Each row comes from the steps of one walk. Every step used is in the known rows, and no mark comes twice. Write the walk behind each row, first mark first.
Known rows:
t/k: [ 2.18 -0.43 -1.59  0.68  1.56  0.43 -0.81  2.35  1.39 -0.33  0.57 -0.11
 -1.79 -1.02 -0.15  0.60  1.27 -0.24  1.76 -1.69  0.94  1.56  1.67  1.05]
q/w/k: [ 2.20  0.39 -1.72 -1.52  0.98  0.02  0.66  1.82 -0.42 -2.32  0.30 -1.69
  0.50 -0.41 -0.19  0.05  0.93  1.03 -0.69 -0.37 -0.45  1.15 -0.02  0.08]
q/t/k: [ 2.16  1.18 -1.66  0.82  1.71  1.55 -0.85  1.00 -1.16  0.42 -0.01  1.07
 -1.63  0.44  0.43 -0.21  1.89 -0.24  0.49 -2.33 -1.31  0.72  3.26 -0.73]
k/w: [ 1.24 -0.89 -0.20 -0.52  0.65  0.82  1.19  0.99 -0.24 -1.19  0.71  0.67
  0.80  0.83  0.12  0.73 -0.89  1.37  0.19 -1.85  2.21 -1.19 -0.37 -0.36]
a/w: [ 0.51 -0.12  1.90 -1.13  1.51 -0.27  1.17 -0.49  2.35 -0.27 -0.06  0.78
  0.71 -0.58 -0.42 -0.54 -0.68  0.69  1.56 -0.94  1.05  1.38 -0.14 -1.40]
a/t/k/w/h: [-1.65 -0.60  1.11  2.19  0.93 -0.35 -1.23  1.73 -0.60 -3.32 -0.03 -1.39
 -0.23  1.35 -2.43  2.03  1.57  0.50  0.15  0.26 -4.75  1.35 -0.16  1.85]
l/k/w/q/t/a: [-0.19 -0.02 -0.96  0.26 -2.55  1.82 -1.37 -3.10 -4.04 -0.31  2.97  2.05
  0.17  2.50  0.20  0.76 -0.35 -1.59  2.54  1.88 -3.45 -2.86  1.39  0.25]
j/n/t/k/l: [ 0.44  0.52 -2.31  0.32  1.10 -0.23  1.35  1.99 -4.19  0.96 -3.66  0.16
 -0.18 -1.91  1.11 -0.22  2.01 -2.16 -3.53 -0.12  2.66 -1.41  1.42  0.37]
h/w: [ 1.04 -1.13 -1.23 -0.91  0.87  1.48  1.19  1.37 -0.02  0.15  0.17 -0.89
  1.04  0.67  1.34 -0.07 -1.31  1.90 -0.67 -0.79  2.38 -1.06  1.94 -0.41]
a/t: [-2.00 -0.68  3.06  0.92 -0.06 -0.19 -0.51 -0.44  2.25  2.36  0.32  2.91
 -0.51 -0.60  0.56  0.23  0.47  2.68  0.31 -1.80  0.33  0.80  1.43 -0.99]
w/a/t/n: [-3.98  0.88  1.64  2.25 -2.49 -0.87 -3.02 -1.06  2.91  4.97  0.31  1.26
 -2.08 -0.21 -0.36 -0.26  0.10  2.47 -0.43 -2.88 -1.80 -0.11  0.84  1.05]
l/k/w/a/t/n/j: [-1.77 -1.30 -0.28  3.65 -3.99 -0.60 -1.45 -1.40 -1.32  2.44  1.34  1.34
 -0.73  3.00 -3.22  2.53  0.70 -0.81  1.45 -1.74 -3.44 -3.78  0.09  0.02]
n/t/a/w/k: [ 1.49  0.26 -0.15  0.75  1.53 -1.00  1.22 -0.15  2.39  0.19 -0.71  2.43
  0.91 -1.94 -0.65 -3.73  0.00 -2.36  0.05  2.08  0.10  3.46 -1.27 -1.25]
t/a/w: [-0.80  0.29  1.28  0.48 -0.01 -0.31  0.89 -2.13  3.91  0.97  1.95  2.14
  0.90 -1.67 -0.24 -0.89 -1.62 -0.92  2.24  1.24  1.17  3.25 -0.74 -0.69]
h/w/a: [ 0.50 -0.37 -1.51 -0.55 -0.71  1.11  0.41 -0.10  0.97  2.35  0.09 -2.80
 -1.12  0.07  1.70  0.58 -1.89  0.10 -0.93 -0.32  3.11 -0.65  0.26 -0.53]
l/k/w/a/t: [-1.12 -0.45  1.21  1.76 -2.44 -0.14 -2.23 -3.25 -1.56  1.33  1.38  0.86
 -1.64  1.01 -0.87  2.76  0.04 -2.12  0.55 -0.34 -0.86 -0.65 -1.57 -1.59]
q/w/h: [-0.71  0.03  0.36 -3.14  0.20  0.66  0.87  0.58 -0.16 -2.97  0.31 -3.60
  1.33  0.19  1.06  0.59 -0.11  4.31 -1.01 -0.02 -2.70 -0.96  0.55  0.94]
w/a: [ 0.27 -0.07  0.21 -0.51 -1.03 -0.03 -0.57 -0.62  2.76  2.95  0.94 -0.96
 -2.16 -1.42  1.84  0.76 -0.82  0.71  0.36 -1.68  3.53  0.11 -0.73 -0.54]
j/n/t/a/w: [-1.37  1.42  1.07 -0.85 -0.09 -1.04  0.55 -0.36 -0.26 -0.02 -1.78  2.24
  1.99 -0.94  0.83 -3.13 -0.97 -1.26 -3.03  0.25  1.75  0.49  0.04 -0.34]
l/k/w/q/t: [ 0.83 -0.54 -0.42 -1.19 -0.97  1.74 -1.31 -1.41 -5.65 -1.54  0.89  0.64
  0.00  3.60  0.06  1.03  0.60  0.10  1.72 -0.24 -3.85 -4.62  1.98 -0.28]
j/n/t: [ 0.32  0.24  0.33 -2.16  0.46 -0.41 -0.08  2.73 -2.07  0.08 -2.86  1.29
  0.86 -0.01  2.41 -1.99  0.56  2.51 -4.77 -3.04  3.31 -3.31  1.87  0.01]
l/k/w/a: [ 1.55 -0.73 -1.10  0.09 -1.98  0.47 -1.43 -2.06 -1.65 -0.07  1.86 -0.78
 -1.37  0.60  0.20  2.86 -0.11 -2.20  0.52 -0.50  1.67 -1.76 -1.92 -0.97]
h/w/q: [-0.20 -1.87 -0.62 -2.09  0.01  0.91  0.58  1.67 -0.67 -0.13 -0.25 -2.51
  0.17  1.11  0.97 -0.39 -1.69  2.60  1.31  0.32 -0.03 -2.68  2.61  2.01]

Which walk is each row?
[ 0.05  0.66 -0.40  2.03  0.23 -0.72  2.12 -2.80  2.42  1.86  0.89  1.48
  1.02 -3.04 -1.08  0.37  0.04 -3.92  1.87  5.43  2.27  4.41 -3.23 -0.96]  t/a/w/k/l
[ 0.91 -1.59 -0.07 -1.04 -0.34  0.47 -1.60 -0.17 -2.34 -3.99  1.77 -1.38
  1.17  2.03 -0.03  2.83  0.98  1.77 -0.27  0.99 -1.47 -2.92 -0.91  0.52]  l/k/w/h
[ 1.00  0.23 -2.08 -0.85  0.53  0.57  2.91 -0.31 -1.85  0.03 -0.12 -1.53
  0.98 -2.02  0.11  1.22  0.97 -0.54 -0.57  2.43  0.65  0.93 -0.94 -0.92]  q/w/k/l
[-1.11  0.71 -0.32 -0.63 -0.94 -0.48 -0.21  0.99 -0.51  1.54 -1.24  2.61
  1.08 -1.03  2.63 -2.43 -0.20  0.63 -3.90 -0.88  3.63 -1.57  1.14  0.48]  j/n/t/a
[ 1.45 -0.65 -1.13  0.57  0.87 -0.22  1.52  0.34  0.41  1.87 -0.15  0.52
  0.05 -2.24  0.70  1.28  1.41 -0.40 -0.02  2.14  3.77  0.83 -1.36 -0.77]  w/k/l
[-0.87  1.45 -0.73  0.92  0.19 -1.66  1.90 -0.92 -1.72  1.01 -2.68  1.84
  2.35 -2.42 -0.11 -1.76  0.61 -4.12 -3.46  4.34  2.58  1.84 -2.40 -0.76]  j/n/t/a/w/k/l
[ 1.58  0.19 -2.47  1.36 -0.02  0.36 -0.81  0.91 -0.43 -0.66  0.51 -2.69
 -2.58 -0.08 -1.15  1.99 -0.26 -3.55  1.04 -1.15  0.95  1.44 -1.57  0.91]  t/k/w/a
[-2.80  1.25  1.64 -1.61 -0.08 -1.48 -0.13 -0.07 -0.01 -2.05 -1.89 -0.39
  2.57 -0.41  0.80 -2.36 -0.44  0.86 -3.84  1.94 -0.72 -0.29 -0.79  1.00]  j/n/t/a/w/h
[-2.38 -0.30  1.06  1.07 -1.35  0.30 -0.23 -1.38  0.85  3.69 -0.33 -1.18
 -1.23  0.18  0.51  0.71 -1.15  0.18 -1.11 -0.23  0.31  0.61  0.55 -1.11]  h/w/a/t
[ 2.24  0.05  0.55 -0.35  2.11 -1.27 -0.09  1.22  2.46 -1.44 -0.28  0.38
  0.44 -0.69 -1.29 -0.50  0.65 -0.46  1.13  0.59  0.68  2.81 -1.42 -0.76]  a/w/k
[-0.04 -1.07  0.75 -1.27  0.60  0.19  0.54  1.43 -0.14 -3.35  0.80 -1.90
  1.31  1.73  0.30  1.32 -0.31  3.35 -0.78 -0.10 -0.16 -1.90 -1.14  1.01]  k/w/h
[-0.05 -1.56  0.48 -1.65 -0.22  0.25  0.62  1.57 -0.85 -1.74  0.43 -0.88
  0.24  1.55 -0.25  0.43 -1.48  1.74  2.05 -0.77 -0.28 -2.85  0.37  1.94]  k/w/q
[ 0.97  0.56 -0.12  1.16  0.63 -1.15 -0.27 -0.47  4.03 -0.20  1.42  1.53
  0.61 -1.56 -1.39 -0.83 -0.04 -2.37  1.82  2.58  0.98  4.59 -1.99 -0.30]  t/a/w/k
[-1.98  1.80  1.86 -0.06  0.13  0.65 -0.02 -3.25  1.58 -0.32  1.37  0.77
  1.49  0.52  0.52 -1.09 -0.39  0.97  0.19  2.33 -3.40  1.76 -0.11 -1.16]  q/t/a/w/h
[ 1.27  1.13 -2.83  0.37 -0.14 -0.46 -0.81  2.84 -4.44 -1.72 -3.29 -2.59
 -1.48  0.52 -0.35 -0.12  0.41 -3.64 -4.15 -2.33  1.43 -1.58 -0.72  1.20]  j/n/t/k/w/a
[-2.52  0.10  2.63  1.23 -1.63 -0.60 -1.29 -1.99  3.12  4.29  0.52  0.74
 -2.36 -1.12  0.67  0.80 -0.22  0.95  0.28 -1.55  0.92  1.36 -0.38 -1.13]  w/a/t
[ 0.85  2.22 -0.17  1.27  0.85  0.21 -0.35 -2.00  1.45  0.63  0.94  2.84
  0.61 -0.27 -0.66 -1.78  0.60 -2.40  0.78  2.15 -1.23  3.75 -0.51 -1.95]  q/t/a/w/k
[-2.28  1.53  1.51 -0.84 -0.10  0.36 -1.20 -0.53 -0.87  0.52 -1.06  0.68
  0.45  2.29 -1.21 -2.58 -0.20  3.02  1.70 -1.82 -6.49 -2.66  3.13  1.32]  a/w/q/t/n
[ 1.21 -1.36 -1.74  0.02  0.71  0.20 -0.36  3.00 -1.73 -3.06  0.16 -2.29
 -1.37  1.09 -1.88  1.01 -0.08 -1.12  3.45 -0.48 -2.04 -0.79  0.92  3.52]  t/k/w/q
[ 2.49 -0.23 -2.55  1.13  0.87  0.36  1.07  1.38 -1.87 -0.30 -1.83 -1.78
 -2.45 -0.51 -0.59 -0.97 -0.01 -3.49 -0.73 -1.81  0.08  0.17 -0.65 -0.22]  n/t/k/w/a
[-0.74 -0.34  2.48 -1.79  1.55 -0.72  0.33 -0.25  2.56 -2.49 -0.30 -1.75
  1.26  0.03 -0.23  0.20 -0.09  2.85  0.51  0.86 -1.64  0.77 -0.93  0.09]  a/w/h
[-0.61 -0.84  2.35 -2.08  0.60 -0.65  0.25 -0.05  1.83 -0.90 -0.31 -0.66
  0.16  0.04 -0.71 -0.79 -1.14  1.20  3.55 -0.13 -1.58 -0.41  0.76  1.06]  a/w/q
